What can hang from each mark
Q_795: Q_671
Q_736: Q_333 Q_959
Q_671: Q_176 Q_581 Q_678 Q_959
Q_959: Q_671 Q_736
Q_581: Q_671
Q_678: Q_671
Q_161: Q_671
Q_333: Q_671 Q_736

Each row was made from one small tree. The marks that hang from a mark follow it in brackets, in the order of their numbers. Every link used is in the known rows. Write each row's tree.
Known rows
Q_671[Q_176 Q_581 Q_678]: [  4 -44   3   4   8   0   4  -4   6   6  -4  -3  13  -4  -1   8  13   6
   7   1  -1   5   2   7  -1   1 -14  -8  -7   3   0  -4  17   4   0  -7
   3 -10   3   5   2   6  -1  -2   9  -2  -2  -2   3  -2   3  -7  -4  10
   4]
Q_671[Q_678 Q_959[Q_736]]: [  5 -26   2  -5   5  -4  -3  -2   0   0  -2   5  -4  -4 -10  11   6   1
  20   1   6  -1  -1  -3  -2   1 -12   7  -4   7 -22 -22  16  -8   0  -7
   2   3  11  -2   1   4   3   6  -9  -1 -10  -3  -7  -2  -1  -7   2   5
   4]
Q_581[Q_671[Q_176 Q_959]]: [  7 -25   0   4  -2   2   0 -13  -6   0   0   8   5 -18   1   4   6   2
   2   2  -1  -1  -4  -8   5  -2 -14  -8  -6   5  -3 -10  15   9  -3 -10
  15  -4   0   3  -5 -14  -4   2   2  -3  -7  -6   3   3  -2  -9   3  -4
   0]
Q_671[Q_176 Q_678]: [  5 -31   2   5   5  -2   1  -6   0   5  -2   0   6  -2  -2   4   7   3
   0   0   1   1  -7   3  -3  -1  -7  -5  -4   0   3   5  13   0  -4  -6
   3  -6   3   8   2   2   1   2   3   0  -2   2  -1   0   0  -6  -4   9
   3]
Q_795[Q_671[Q_176 Q_678 Q_959]]: [ 12 -50   1   0   3   4   7  -9  -2  11   0   4   4 -16   5  14   9   3
   6   1   6   0  -6  -3   1  -4 -20  -7 -10   4 -20 -11  19   1  -7 -15
   4  -5   5   9   1 -13  -2   1  -1  -2  -5  -3  -3   2   5 -12   5   0
   1]
Q_161[Q_671]: [ 4 -5  0  1  1  3 15 -2  6  2 -1 -1  1 -6  2 -2  0 -5 -1  0 -1 -2 -3 -3
 -1 -3  4 -6  1  5 -1 -2 -5 -3 -1  8  2 -6 -1  7 -1  1  0 -1  2 -3 -3 -1
 -4  3 -2  6  1  1 -4]
Q_333[Q_736[Q_959]]: [  2  -4  -1  -2  -5   9  -6   4  -2   4   1   2  -1  -5   8  10  -3  -3
  13  -3   7  -1   0  -6   4  -2  -2   4  -1   6   9 -22 -11  -7  -5  -2
   7   3   2   7  -3   6   2   4   6   0  -7   3  -4  -5   2  -4  -6 -15
  -2]
Q_333[Q_671]: [ -4  -4   1   4   4   1  -2   0   5  -1   2  -1   3  -5  -2  -4  -3  -2
  -1  -1   1  -3   3  -6   0   1  -3   2   2   7  -5  -3  -4   3  -1  -1
   1  -3  -2   4   2  -1   0  -4   0  -1  -2   1  -5   4  -1   0 -10  -6
  -3]
Q_581[Q_671[Q_176 Q_678 Q_959]]: [  7 -43   1   0   5   0   1 -13  -7   5  -1   6   6 -18  -2   7   9   2
   3   1   2   0  -8  -5   2  -2 -14  -7  -9   2  -3  -5  16   3  -5 -11
   8  -8   0   4  -1 -10  -3   1   2  -3 -10  -3  -4   5  -1 -11  -2   4
   5]
Q_795[Q_671[Q_176 Q_581 Q_678 Q_959]]: [  9 -69   2   1   6   5  10  -8   4   8  -1   0  14 -14   6  17  15   5
  15   2   4   4   0   4   3  -3 -24 -10 -13   6 -18 -20  24   6  -3 -17
   2  -9   5   4   1  -7  -5  -2   3  -3  -5  -6   2   1   6 -10   5   1
   2]
Q_736[Q_959[Q_671]]: [  6  -1  -1  -6  -8   4 -12   4  -5   7   4   0   1 -12   4   5  -4  -3
  10  -3   5  -3   4 -13   6  -1   2   5  -1   6  -2  -4 -21   3   1  -2
   3  -4  -2   7  -4  -9  -7  -5  -1   0  -7   0  -3  -3   0  -1  -8 -14
  -1]
Q_736[Q_959[Q_671[Q_176 Q_581]]]: [  8 -30   1   1  -6   6  -8   0   1   7   2  -3  16 -14   7   9   6   2
  13   0   0   0   9 -10   8   2 -12  -5  -4  12  -1  -9  -6  13   3  -9
   8 -12  -1  10  -5  -7  -9  -6  11  -2  -4  -3   4  -5   3  -6  -5 -13
  -1]
Q_736[Q_333[Q_671[Q_581 Q_678]] Q_959]: [ -5 -56   2  -4  11   6  -7   6  -2   7   0  -9   5  -3   3   6   4  -3
  20  -5  10  -1   7   5   0   2  -5   4   0   7   6 -28 -17   1  -1  -7
   4 -11  -2   7  -1   1   0  -7  11  -3 -10   4  -5   5   4  -9 -28  -4
   1]
Q_333[Q_671[Q_176 Q_678]]: [  2 -33   3   8   8   0  -1  -5   3   3  -1  -2   8  -9  -3   0   5   1
   1  -1   1  -2  -1  -3  -2  -2 -13  -2  -1   6  -1   3  12   2  -7  -5
   6 -10   2  11   4   2   0  -2   4  -2  -3   4  -7   4   0  -6 -14   2
   2]
Q_581[Q_671[Q_176]]: [  5 -13   0   3  -2   5   0  -9  -6   0   0   2   5 -11   5  -1   3  -1
  -5   1  -5   0  -2  -4   3   1  -4  -7   0   3   5   6   3   7  -4  -6
  10  -8  -4   5  -1 -13  -5  -1   5  -1  -4  -4   0   4  -3  -7   0   0
   1]
Q_671[Q_678]: [  1 -18   1  -3   6  -2   1  -1   1   0  -2   0   1   3  -3   5   5   0
   2   0   3   1  -3   5  -3  -1  -2   1  -3   0  -2   1   2  -6  -3   1
  -4  -4   2   1   4   2   1   1  -3   0  -4   2  -5   2  -1  -2  -5   8
   5]
Q_959[Q_671[Q_581] Q_736]: [  2   1   1  -7  -1   3  -5   5   4   1   0  -1  10  -5   5   6   6   2
  22   2  -2   0  13  -9   3   8  -5   4   1  14 -21 -13  -2   7   7  -4
  -4  -9   5   2  -2   1  -9  -2  -3  -1  -7  -9  -3  -5   3  -4   3  -4
   2]
Q_581[Q_671[Q_176 Q_678 Q_959[Q_736]]]: [  9 -39   2  -2   1   1  -2 -10  -7   0  -2   8   1 -18  -3   9  10   1
  14   2   2  -1  -3  -7   0   3 -16   1  -3   9 -14 -21  18   1  -3 -12
   9  -6   4   1  -2  -7  -3   5  -3  -3 -13  -7  -4   2  -2 -16   2   5
   4]
Q_161[Q_671[Q_581 Q_678]]: [  3 -35   1  -3  13   3  19   0  12   4  -5  -5  11  -3   1   6  11  -3
  10   0   0   3   2   6  -3  -4  -2  -8  -2   5  -4 -10   2  -5   2   5
  -3 -14   1   6   3   6  -2  -3   5  -4  -6  -3  -5   4   1   3  -6  11
   2]
Q_959[Q_671]: [  4   5   0  -5  -1   1  -6   0  -1   5   2  -1   6  -6   3   0  -3   1
   3   0  -1  -2   2 -11   3   1  -3   2   0   5  -9  10  -6   7   1   0
  -2  -5   2   7  -1  -7  -6  -5  -3   0  -4   0  -4   1   1   2  -3  -5
   2]
Q_678[Q_671[Q_581]]: [ -6 -15   0  -2   8   4   9   2  14   1   0  -2   9  -6  -2   6   7   2
   5   2  -5   3   6   9   1   4  -4  -5  -5   6 -10 -12   1   7   3   1
 -14  -7  -2   4   2  -4  -4  -6   0  -3   0  -5   4   1   4   0  -1  -4
  -1]
Q_581[Q_671[Q_176 Q_678]]: [  4 -29   2   0   3   4   4  -8  -5   3  -2   2   7 -11   3   4   8   1
  -3   0  -3   0  -8  -1   1  -1  -6  -5  -4   1   8   5   8   1  -6  -6
   4 -12  -2  10   2  -9  -3   0   3  -2  -7  -2  -5   5  -2  -9  -8   9
   6]
Q_959[Q_671 Q_736]: [  4  11   0  -7  -5   1 -10   2  -3   2   1   3   1  -6   4   1   0  -1
  14   1   0  -3   8 -15   1   8   0   9   3  12 -23  -1  -6   4   3  -2
  -3  -3   6   6  -1  -4  -8   0  -6   0  -7  -5  -6  -2   1  -4   2  -4
   2]

Write each row's tree
[  8 -36   3  -1   7   1   0  -3   5   9  -3  -5  20  -9   4   9  12   7
  11   1  -1   4   3  -1   2   2 -16  -7  -9   8  -7   3   9  12  -2  -8
  -1 -17   5  14   1  -2 -10  -6   6  -3  -5  -3  -1  -1   2  -6  -5   5
   7]  Q_959[Q_671[Q_176 Q_581 Q_678]]
[ 13 -50   2  -2   1   4   2  -7  -4   6   0   6   2 -14   5  13  11   2
  18   2   7  -1  -2  -5   1   2 -21   0  -6   9 -31 -21  23  -2  -5 -17
   5  -2   9   8   1  -8  -1   6  -4   0  -8  -6  -6  -2   4 -14   7   1
   1]  Q_795[Q_671[Q_176 Q_678 Q_959[Q_736]]]
[ 10 -40   3   4   3  -4  -7  -9  -3   2  -2   5  -1  -9  -7  10  10   5
  19   2   5  -1  -4  -7  -1   3 -17   1  -5  10 -19 -23  23  -2  -3 -11
   6   0   8   3   1   5   2   9  -3  -1  -8  -4  -2  -4   1 -11   4   3
   2]  Q_671[Q_176 Q_678 Q_959[Q_736]]
[  3 -23   2  -8   8   1  -1   2   4   8  -2  -4  15  -3   2  10   7   2
  13   0  -1   3   9  -2   2   3  -9   0  -5   8 -10   1  -1   5   1  -1
  -5 -15   4   9   2  -2  -9  -6   0  -3  -7  -2  -6   1   3  -2  -7   6
   8]  Q_959[Q_671[Q_581 Q_678]]
[  8 -42   1  -1   2   5   9  -5  -2   9  -1  -2   6  -9  10   8   7   3
   0   0   3   0  -6   2   0  -1 -11  -5  -4   1 -12   6  12   1  -8 -11
  -1  -9   3  12   4  -8  -4  -2   1  -1  -2   0  -5   4   2  -9  -1   4
   2]  Q_795[Q_671[Q_176 Q_678]]
[ -3 -45   3  -4  13  -1  -3   0   5  -1  -3   1   8 -11 -12  10  10   2
  28   1   4   0  10  -3  -1   3 -21   7  -5  15 -24 -35  14  -2   3  -9
   1  -4   6  -6   2   8  -1   1  -5  -3 -11  -8  -5   1   2  -6  -7  -2
   4]  Q_333[Q_671[Q_581 Q_678 Q_959[Q_736]]]
[  8 -51   3   5  10   2  20  -6  12   6  -5  -4  16  -9   2   5  14   1
   6   2  -2   3   0   5  -1  -2 -11 -13  -6   6   3  -4  11   3  -1   1
   2 -17   1  11   1   8  -3  -1  10  -5  -5  -2   0   2   1  -2  -1   9
   2]  Q_161[Q_671[Q_176 Q_581 Q_678]]
[ -4 -11   2  -1   2   3  -9   4  -5   0   1  -1  -5  -1   3  -6  -4  -2
  16  -2   5  -5   9  -8  -2   8  -3  10   8   9 -19 -21  -7   4  -3  -5
   0   0   4   2  -2  -1   0  -2   0  -1  -6   1  -8   3   2  -9 -11  -4
  -5]  Q_959[Q_736[Q_333[Q_671]]]
[ -5 -42   3  -5  12   5  -4   5   0   3  -2  -5   4   1   2   3   7   0
  25  -2   6   0  11   2  -4   9  -8   9   2  11 -18 -27   1   2   0  -9
  -3  -9   5   2   0   4  -2  -3   2  -2 -10  -2  -8   3   5 -13 -20   6
   2]  Q_959[Q_736[Q_333[Q_671[Q_581 Q_678]]]]
[ 10 -41   2   5   7  -6   0 -10  -1   4  -2   3   3  -7  -7   9   9   6
   7   1   5   1  -7  -2  -1  -3 -18  -5 -10   2  -7 -10  21   2  -5  -9
   8  -2   7   5  -1   0   2   3   1  -2  -6   1   1  -1   1  -8   1   4
   2]  Q_671[Q_176 Q_678 Q_959]
[  2 -37  -1  -5   2   7   9  -1   4   7   2   2   7 -12   5  14   6   2
  14   2   3   2   4   0   5   0 -12  -5  -9   5 -21 -24  12   5   2 -12
   1  -4   1  -3  -3 -10  -5  -4   0  -3  -3  -8   3   2   6  -4   9  -7
   0]  Q_795[Q_671[Q_581 Q_959]]
[ 10 -11   3   0  -7   0 -12  -1  -9   7   1   1   2  -6   9   0   1   4
  17   0   3  -3   4 -17   1   8 -12   6   2  10 -17  -6  -5  13  -3 -11
   6  -5   7  12  -6  -6  -7  -1   7  -1  -8  -2  -3  -4   3 -14  -2   0
  -2]  Q_959[Q_671[Q_176] Q_736[Q_333]]
[  8 -32   3  -3   3   1  -5  -1   3   7  -3  -2  15  -7   4   8  13   6
  22   2   1   2   9  -7   0   8 -15   1  -4  14 -19  -8  12   7   2  -9
  -1 -15   9  13   1   2  -9   0   1  -2  -8  -7  -3  -4   3  -9  -1   7
   6]  Q_959[Q_671[Q_176 Q_581 Q_678] Q_736]
[ -2 -28   1   2  10   0   0  -2   8   0   1   2  10 -12  -7   8   4   2
  12   1   3   0   9  -4   2   1 -16  -3  -5  11 -16 -26  10   7   4  -8
   7  -4   0  -6  -3   1  -1  -4   0  -4  -5  -4   2   3   3  -1  -5 -11
  -2]  Q_333[Q_671[Q_581 Q_959]]
[  3 -30   0   0   6   2  14  -5   9   3  -3  -1   9 -11  -3   7   8  -2
  12   2   0   1   2  -3   2  -4 -13 -11  -8   8  -9 -24   6   4   4   0
   4  -5   1  -3  -3   2   0  -3   5  -6  -7  -6   3   1   2   1   4  -3
  -4]  Q_161[Q_671[Q_581 Q_959]]
[  2 -11   3 -10   0   2 -10   6  -3   6   1  -5   5  -2   9   4   3   2
  25   0   2   0  11  -6   1  11  -5   7  -1  14 -26 -16 -11  13   3  -8
  -3  -8   6   5  -5  -7  -9  -5   3  -1  -8  -7  -2  -4   6  -9  -3  -1
   0]  Q_959[Q_671[Q_581] Q_736[Q_333]]
[  8 -38   2   6   0  -2  -3  -5   3   0  -1   5   7  -9  -4  11  12   6
  23   3   1   2   7  -5   2   5 -21  -3  -5  12 -17 -30  26   9   5 -13
  10   0   3  -6  -4   2   2   4   5  -2  -4 -10   9  -8   4 -10   9  -4
  -3]  Q_671[Q_176 Q_581 Q_959[Q_736]]
[ 11 -61   2   6  11  -1  14  -9  10   6  -5  -1  14 -15  -3  10  16   1
  12   2   1   3  -4   1   0  -4 -19 -14 -10   7 -12 -18  19   4  -1  -4
   8 -12   4   8  -1   2  -1  -1   6  -7  -9  -4   1   1   3  -4   2   6
   0]  Q_161[Q_671[Q_176 Q_581 Q_678 Q_959]]
[ -4 -21   2   1   8   6  -1  -1   7   2   0   3  11  -9   0  11   3   2
  19   0   4   0   9  -8   4  -1 -17  -3  -9  12  -8 -34   9   4  -5  -8
   6  -2   5   4  -3  12   0  -2   4  -5  -8  -4  -4   0   4  -3  -6 -16
  -2]  Q_333[Q_671[Q_581 Q_959] Q_736]
[  4 -45   2   7   7   0   5  -7  13   5   0   3  13 -16  -6  11  12   7
  10   4  -2   3   0   3   2   2 -21 -11 -12   8 -16 -25  18  13   0  -9
  -1  -5   2   5   0  -7  -1  -5   5  -4  -2  -5  10  -1   6  -8   7  -6
  -3]  Q_678[Q_671[Q_176 Q_581 Q_959]]
[  5   7   0  -8  -8   9 -10   5  -4   9   3   2   4  -8  10  11  -6  -4
  15  -2   7  -3   2 -14   5  -1  -6   5  -4   9   2 -13 -20   0  -5  -1
   4  -3   1  13  -3   1  -5  -1   4  -1 -10   2  -9  -4   1  -2  -8 -18
   1]  Q_333[Q_736[Q_959[Q_671]]]
[ 12 -42   1   1  -7   4  -3  -5  -8   7   2   5  -4 -12  11   7   4   3
  17   0   7  -3   3  -7   2   5 -18   1  -2   7 -31 -29  11   8  -5 -22
   9   2   6   4  -6 -18  -1   2   1  -1  -7  -4   0  -2   7 -20   7  -6
  -7]  Q_795[Q_671[Q_176 Q_959[Q_736[Q_333]]]]
[  5   2   1 -10  -4   0 -12   2  -8   5   1  -1  -3   1   8  -2  -4   0
  19  -1   4  -3   7 -13   0   8  -2  10   4  10 -24  -7 -13   7  -1  -6
  -1  -3   5   7  -4  -7  -7  -3  -1   0  -9   0  -6  -3   3  -8  -2   0
  -2]  Q_959[Q_671 Q_736[Q_333]]
[  6 -30   1 -13   2   2 -12   4 -11  13   2  -3  -3  -3   8   7  -3  -4
  15  -5  12  -3   3  -4   2   1   1   9  -1   5  -2  -8 -24   1  -2  -4
   1  -8   1  12  -3 -10  -5  -6   5  -1 -13   6  -9   2   2  -7 -22  -2
   2]  Q_736[Q_333 Q_959[Q_671[Q_678]]]
[  6 -36   0  -7   5   3   7  -4   0   7   1   4  -1 -11   2  14   4   1
  10   0   8   0  -1   0   2  -4 -11   0  -9   3 -22 -17  10  -5  -5 -10
   0  -2   5   5   1 -13   0   0  -7  -2  -8   0  -7   5   3  -6   1   0
   3]  Q_795[Q_671[Q_678 Q_959]]
